What can hang from each mark:
larimo: sivi tumolig
dosaz: bidur tumolig
sivi: goza larimo lomo
tumolig: dosaz larimo
roson: zenave
bidur: dosaz tumolig zenave

Every row comes from one small tree of marks. The marks that hang from a mark follow it in brackets, in alphabetical order. Every link used is in the known rows. Which tree was each row made from?
In the rows, zero is written as 128.
Known rows:
larimo[sivi[lomo] tumolig[dosaz]]: [114 120 183  93  87 109 144 114 126 155  99 120  89 158  74 106  82 115
 107 119 139 122]
bidur[tumolig[dosaz]]: [119 112 154 105 140 131 150 177 136 138 122 108 126 107 100 142  91 131
 130 120 148  78]
larimo[sivi[goza] tumolig]: [ 93 117 194 143 128  92 153 109 125 137 126 163  98 164 133 117 123  63
  94 106 175 157]
sivi[goza]: [116 119 151 153 133 129 160 133 126 132 142 139 151 144 140 138 130  97
 122 119 142 135]
tumolig[dosaz[bidur] larimo[sivi]]: [ 91 139 150  63 127 139 171 140 129 149 114 152 184 137 105  61 115 167
 114  93 102  76]
dosaz[bidur tumolig[larimo]]: [137 172 124  80 153 105 181 161 123 134 111 157 173 117 126  52 181 143
  93 109 108 102]
larimo[sivi[goza lomo] tumolig[dosaz]]: [101 114 208 118  89 110 177 119 125 160 110 131 112 175  84 116  85  86
 101 110 152 130]
sivi[lomo]: [147 133 142 136  91 122 135 122 120 141 116  98 135 133  93 123 123 134
 123 130 110 129]
tumolig[larimo]: [130 138 134 140 127 158 149 150 128 130  98 116 146 129 114  95 135 135
 126 112 119 102]
sivi[larimo lomo]: [152 161 167 160 101 122 129 121  97 132 107 105 165 148  59 136 114 131
 153 115  98 123]
tumolig[dosaz larimo]: [120 132 132 103 126 181 164 164 140 136  96 114 152 136 104  99 105 153
 138 115 119  75]
tumolig[larimo[sivi]]: [101 131 150 135 125 142 139 114 120 149 100 139 154 138 114  84 132 118
 124  95 120 110]
bidur[tumolig[dosaz larimo[sivi]] zenave]: [ 89 118 165  89 128 158 159 189 102 157  94 144 166 129  99  98 101 130
 116 111 179  50]
tumolig[dosaz[bidur[zenave]] larimo[sivi]]: [ 87 142 137  43 117 158 168 163 103 143 111 178 199 150 118  57 120 177
 107 119 138  64]
bidur[dosaz tumolig[larimo] zenave]: [141 153 164 108 148 141 133 232 111 141  89 106 143  98  89 115 119 117
  94 110 184  56]
sivi[larimo]: [134 157 152 154 138 128 121 126 106 118 118 134 160 142  94 140 120 128
 160 108 117 120]
larimo[sivi[goza lomo] tumolig]: [110 121 208 151  91  86 162 104 113 149 114 134 105 168  98 112 118  66
  89 108 156 159]
roson[zenave]: [118 131 112 112 103 133 131 131 124 110 138 169 115 116 136 122 128 136
 147 161 137 122]
bidur[tumolig]: [127 120 154 140 142 107 134 162 127 129 127 112 120 103 110 139 122 114
 116 116 149 110]
dosaz[bidur[zenave]]: [127 144 115  72 122 119 139 163 100 110 138 168 166 134 147  97 148 168
  98 148 148 113]
dosaz[bidur tumolig]: [134 162 118  70 153  77 161 140 121 135 140 167 156 116 140  85 170 136
  95 125 116 128]
sivi[goza larimo[tumolig] lomo]: [149 155 214 181 105 102 163 138  98 115 100 117 129 177  65 134 114  83
 124 107 143 145]
larimo[sivi tumolig]: [105 122 170 120 124  90 120 103 124 132 111 150  79 148 122 105 120  94
 101 112 159 148]

Which tree is each row?
[121 145 132  67 128 156 179 174 137 126 107 130 178 127 107  71 120 185
 118 110 101  70] : tumolig[dosaz[bidur] larimo]
[110 132 163 106  87 160 163 124 120 173  90 109 164 147  65  83  94 140
 129 103 102  82] : tumolig[dosaz larimo[sivi[lomo]]]
[119 150 119  46 119 171 174 201 112 122 106 156 192 143 120  67 126 192
 109 137 138  58] : tumolig[dosaz[bidur[zenave]] larimo]
[129 151 201 174 140 107 154 142 108 104 113 143 122 172 100 139 123  80
 131 103 163 140] : sivi[goza larimo[tumolig]]
[150 178 143  94 167 123 151 174 137 166  94 122 142 105 100  90 147 102
 100 104 130  90] : bidur[dosaz[tumolig[larimo]]]
[117 176 148  66 156 121 141 163 102 186  96 170 164 126 116  80 149  94
  89 111 171  86] : bidur[dosaz[tumolig[larimo[sivi]]] zenave]
[ 95 122 189 130  92 161 197 131 120 178 103 119 186 166  77  95  97 110
 127  96 117  90] : tumolig[dosaz larimo[sivi[goza lomo]]]
[108 130 188 165  93 139 181 115 109 166 106 121 180 160  89  90 128  88
 111  92 118 120] : tumolig[larimo[sivi[goza lomo]]]
[130 147 147  95 135 125 163 218  98 112 107 141 176 109 116  76 152 159
  85 119 160  69] : dosaz[bidur[tumolig[larimo] zenave]]
[100 125 164 127 129 133 142 174  90 146  98 148 161 124 109  95 132 112
 103 107 180  80] : bidur[tumolig[larimo[sivi]] zenave]
[126 134 140  86 136  95 145 199  99 111 138 151 158 106 128 108 146 153
  88 135 167  92] : dosaz[bidur[tumolig zenave]]
[107 150 143 110 150 114 159 114 115 170 103 164 158 130 123  73 160  96
 110 100 127 112] : dosaz[tumolig[larimo[sivi]]]
[104 117 184 156  94 108 161  93 108 168 135 132 162 159 102 123 123  84
 115 107 125 145] : larimo[sivi[goza lomo]]
[138 147 213 145 103 122 179 153 110 130  99 114 134 181  51 137  82 101
 135 111 144 113] : sivi[goza larimo[tumolig[dosaz]] lomo]
[106 165 184 112 170 108 177 143 127 194 114 156 171 130 110  92 147  54
  94  77 148 105] : bidur[dosaz[tumolig[larimo[sivi[goza]]]]]
[ 94 132 155  28 115 104 146 154 108 125 122 190 126 158 128  80 112 151
  84 134 178 103] : larimo[sivi tumolig[dosaz[bidur[zenave]]]]
[104 169 128  55 143 105 170 148  88 153 114 204 200 139 141  40 182 137
  81 117 147  97] : dosaz[bidur[zenave] tumolig[larimo[sivi]]]
[126 169 154  84 115  85 181 119 104 169 105 150 187 129  91  39 170 131
  85  97  89 110] : dosaz[bidur tumolig[larimo[sivi[lomo]]]]
